Each row was made from one path, in order. Every step used is in the known rows, and no mark comes twice. Write each row's path.
Known rows
t-s: [-2.654 -0.340 -1.227  0.742 -0.244 -1.027  2.031  0.281  0.981 -1.292
  1.725 -1.022  2.272 -0.971  3.698 -0.167 -0.010 -0.691 -1.282 -0.358]
l-r: [-2.268 -0.479  2.437  1.147  0.807 -0.180 -1.664  3.401  0.507 -2.337
  3.171  0.499  0.242 -0.071 -1.500  0.486 -2.491 -1.522  2.199 -0.737]
t-l-e-q-s: [-1.110 -2.758  1.850  0.460  0.997  1.315  3.199  0.772 -5.190 -0.570
 -0.735 -2.605  2.996  2.011  2.487  0.220  1.450 -0.942 -1.636 -1.388]
t-l-e: [-1.391 -3.343  1.192  0.082  2.937  1.826  1.740  1.218 -4.466  0.325
  0.492 -0.873  2.334  2.703  1.139  0.360 -0.330 -0.071 -1.654 -1.148]
q-s-l: [ 3.979 -2.978 -0.492  0.012 -4.221 -1.320  2.428 -0.577 -0.650 -0.734
 -1.560  1.240  2.787 -1.582  3.332 -0.128  0.409 -1.121  2.839  2.596]
s-q-e-l-r: [-2.759 -1.587  1.595 -0.189 -1.580  0.603 -0.927  3.490 -4.990 -3.080
  0.936  0.098  1.805  5.319 -1.025  0.187 -2.108  0.184  0.891  3.064]
r-t-l-e: [-3.642  0.169  2.027 -0.178  3.124 -0.073 -0.448  2.540 -2.521  1.318
  2.376  1.523 -0.307  0.329  0.596 -0.937  0.947  1.809  1.446  1.914]
e-q-s: [ 0.415  1.019  1.278  0.842 -4.053 -1.034  2.853 -1.023 -1.588 -1.829
 -2.474 -3.530  1.449 -1.252  2.872 -0.286  3.615 -1.687  0.108 -0.411]
r-t-s-q-l: [-5.754  1.181  1.438  0.111 -0.073 -1.991 -0.324  3.419 -0.885 -1.096
  1.703  2.159  1.091 -2.073  1.812 -0.763  1.917  1.616  2.406  2.676]
c-q-e: [-2.140 -1.143  0.040 -0.817 -1.467  0.368 -2.254  0.121 -0.669  2.210
  1.410 -1.626  1.534  0.328  3.193 -0.389  0.152  1.243 -2.286 -2.184]
c-q-l-r: [-3.478 -2.090  3.304  0.777 -2.427  0.171 -3.274  2.464 -1.047  0.612
  0.395  0.181  1.761 -3.268  0.985  0.664  1.778 -0.373 -0.822 -3.772]
l-r-t: [-4.178  1.255  3.312  1.062  1.509 -1.130 -2.724  4.661  0.981 -1.580
  4.525  2.012 -1.134 -1.187 -1.637 -0.373 -1.620 -0.201  4.093  1.217]
c-q-e-l-r-t: [-3.542 -0.495  1.755  0.370 -2.231  0.433 -3.697  1.789 -1.823  1.590
  3.649 -0.673 -0.161  1.058  1.792 -0.941 -0.081  0.588 -1.276  0.430]
e-q-s-l-r-t: [ 0.160 -0.193  2.600  0.968 -4.494 -2.103  2.086  0.757 -2.311 -2.188
 -0.049 -1.317  1.699 -1.502  1.933 -0.098  3.215 -1.574  2.980  1.301]
c-q: [-2.137 -0.870 -0.112  0.342 -1.696  0.296 -2.819 -0.447 -0.133  2.159
 -0.268 -1.223  1.191 -1.905  2.218  1.427  0.691 -0.381 -1.770 -3.257]
c-q-e-l: [-1.917 -1.267  0.448  0.076 -2.865  0.905 -2.650  0.016 -2.263  2.017
  1.839 -1.594  0.478  1.649  2.388 -0.663  0.275  0.445 -2.996 -0.180]
l-r-t-s: [-5.408  1.140  2.647  1.315  1.385 -1.637 -1.788  4.724  1.409 -2.236
  5.413  1.541 -0.078 -1.653  0.165 -0.437 -1.568 -0.636  3.416  1.103]
r-t-s-l: [-3.075  0.245  0.287  0.203 -0.145 -2.574  0.115  1.866  0.003  0.296
  3.903  2.809  0.384 -1.880  2.067 -0.932  1.176  1.430  2.909  3.534]
q-s-l-e: [ 2.975 -3.901  1.219  0.573 -4.487  0.046  2.207  0.730 -0.618  0.630
 -1.261  0.619  3.394 -0.158  4.271 -0.702 -0.241 -1.019  2.247  2.559]
s-l-q-e: [ 2.491 -4.164 -0.129 -1.341 -2.529 -0.979  1.163  0.109 -5.263  0.396
  3.910  2.521  4.952  2.974 -0.867  0.411 -0.060  0.731  3.199  1.802]
l-q-e: [-0.561 -0.249 -0.195 -1.580 -0.585  0.088  0.500  0.283 -3.988  0.300
  3.701 -0.175  4.641  3.120 -0.085 -0.650 -0.064  0.816  1.067 -0.355]
s-l-r-t: [ 0.010 -3.161  2.457  0.344 -1.118 -1.867 -1.312  3.165 -1.808 -0.888
  4.489  4.073  0.935  0.105 -1.881  0.589 -1.115  0.008  5.268  2.898]

Which path is each row?
[-2.823 -0.936  4.546  1.676 -1.980  2.517  0.589  2.185 -1.492  1.833
 -0.138 -3.505  1.418  3.146  1.997 -0.985  1.065 -0.459 -1.737 -0.883]
l-e-q
[-5.725  1.590  0.410 -0.422  0.608 -2.028 -0.307  3.067 -0.494 -0.824
  2.901  1.430  0.928 -0.296  2.586 -1.169  0.588  2.038  2.262  3.264]
r-t-s-q-e
[-3.305 -0.557  5.347  0.438 -0.658 -0.763 -1.483  5.151 -1.093 -1.491
  1.935  2.999 -0.091 -2.647 -1.972 -1.672  1.990  0.849  2.585  0.545]
q-l-r-t
[-2.860  0.886  0.358 -1.543  3.001 -1.420  0.104  1.329 -4.534  0.140
  3.996  2.155  1.177  0.268 -0.337 -0.684  1.486  2.192  2.614  1.736]
r-t-l-q-e
[ 0.426 -0.515  0.867 -0.501 -1.741  0.893  0.268  0.687 -3.119 -0.148
  2.979 -0.624 -0.998  5.210  0.196 -2.950 -0.675  1.172 -1.667  4.210]
q-e-l
[-2.445  0.013  1.956  0.290 -1.042 -0.031 -0.429  3.052 -2.369 -1.289
  5.959  0.089 -0.810  4.193  0.724 -3.207 -1.518  0.881 -0.157  4.656]
q-e-l-r-t-s
[-4.477 -1.298  3.661  0.715 -2.162 -0.266 -3.820  3.052 -0.822  1.007
  1.099  0.894  1.026 -3.840  0.893  0.263  2.133  0.228  0.045 -2.837]
c-q-l-r-t
[-3.336  0.124  0.286 -0.487 -0.428 -2.563  0.420  2.016 -1.475  0.372
  5.368  2.665  2.116 -0.462  2.074 -1.326  1.052  1.951  3.283  3.530]
r-t-s-l-q-e
[-3.651 -3.052  3.961  0.133 -2.088  1.518 -0.414  4.410 -4.215 -1.217
 -2.867  0.734  3.602  1.907 -0.255  0.531  0.856  0.657  0.599  0.210]
s-q-l-e
[-0.695 -0.764  2.019  0.043 -1.292  0.829 -0.538  2.318 -2.859 -1.302
  4.591 -0.280 -0.878  5.067 -0.553 -2.772 -1.954  0.437 -0.623  3.873]
q-e-l-r
[-5.360 -1.436  3.237  0.980 -2.171 -0.601 -3.088  3.183 -0.600  0.551
  1.695  0.525  1.939 -4.115  2.139  0.142  2.189 -0.070 -0.337 -2.915]
c-q-l-r-t-s
[-2.448 -1.931  2.040  0.239 -2.874  0.343 -2.416  0.859 -1.350  1.776
 -1.176 -0.122  1.657 -3.231  1.619  0.441  2.926  0.323 -1.901 -3.398]
c-q-l
[ 1.951 -2.344  1.234  0.418 -3.461 -1.951  0.954  1.668 -0.194 -1.512
  0.707  2.279  2.252 -2.103  2.553 -0.312 -0.360 -1.164  4.945  3.130]
q-s-l-r-t
[ 0.643 -0.185 -0.671 -0.332 -2.645 -0.407  1.353 -0.771 -2.529 -0.429
  0.227 -0.123  5.408 -0.666  1.723  0.640  0.732 -1.603  2.371 -0.596]
l-q-s
[ 2.473 -4.037 -0.161 -0.539 -2.684 -1.013  0.756 -0.262 -4.866  0.271
  2.722  2.851  4.773  1.494 -1.518  1.618  0.376 -0.380  3.541  1.014]
s-l-q
[-4.004  0.604  2.523  0.084  2.382 -0.272  0.066  2.385 -3.389  0.891
  2.113  0.510 -0.314  0.378  0.606 -0.897  2.027  1.513  1.266  1.539]
r-t-l-e-q
[-0.888 -1.018 -0.416  0.474 -3.610 -0.156 -1.487 -0.837  0.601  1.619
 -2.020 -1.612  2.261 -3.453  4.996  0.908  1.025 -1.252 -0.915 -2.418]
c-q-s
[-0.797 -3.319 -1.351 -0.215 -2.027 -1.678  2.791  0.315 -2.691 -1.121
  4.444  0.835  5.775  1.104  3.033  0.067 -0.030 -0.235  0.984  0.903]
t-s-l-q-e
[-5.707  1.690  0.320  0.166  0.561 -2.039 -0.509  2.851 -0.286 -0.862
  2.158  1.647  0.850 -1.381  2.139 -0.324  0.779  1.217  2.424  2.760]
r-t-s-q
[ 0.578 -2.991 -0.365  0.354 -4.628 -0.677 -1.115 -0.894 -0.557  1.599
 -1.393 -0.298  3.151 -2.973  4.597  1.282  1.124 -1.106  0.264 -1.302]
c-q-s-l
[-1.308 -2.343  0.628  0.044  3.933 -0.434  0.932  1.717 -4.127 -3.191
  2.403  0.514  1.609  0.496 -1.302  1.460 -1.196 -1.254  0.749 -1.702]
t-l-r
[-1.065 -2.271  0.810  0.698 -3.983 -1.238 -2.213  0.876 -0.136  1.218
  0.439  0.627  2.490 -3.584  4.056  1.091  0.619 -1.040  1.928 -0.697]
c-q-s-l-r-t
[-1.920 -3.659  0.859  1.373 -2.740 -0.545  2.925  1.233 -1.485 -0.338
  2.574 -0.856  4.236  1.140  4.040 -0.027  0.450 -0.872 -0.368  0.627]
t-s-l-e-q
[-1.188  0.217  3.787  0.527 -3.370 -0.585  1.955  0.670 -3.518 -1.581
 -1.623 -2.071  0.780 -1.032 -0.335 -0.749  5.591 -0.165 -0.882 -1.467]
e-q-l
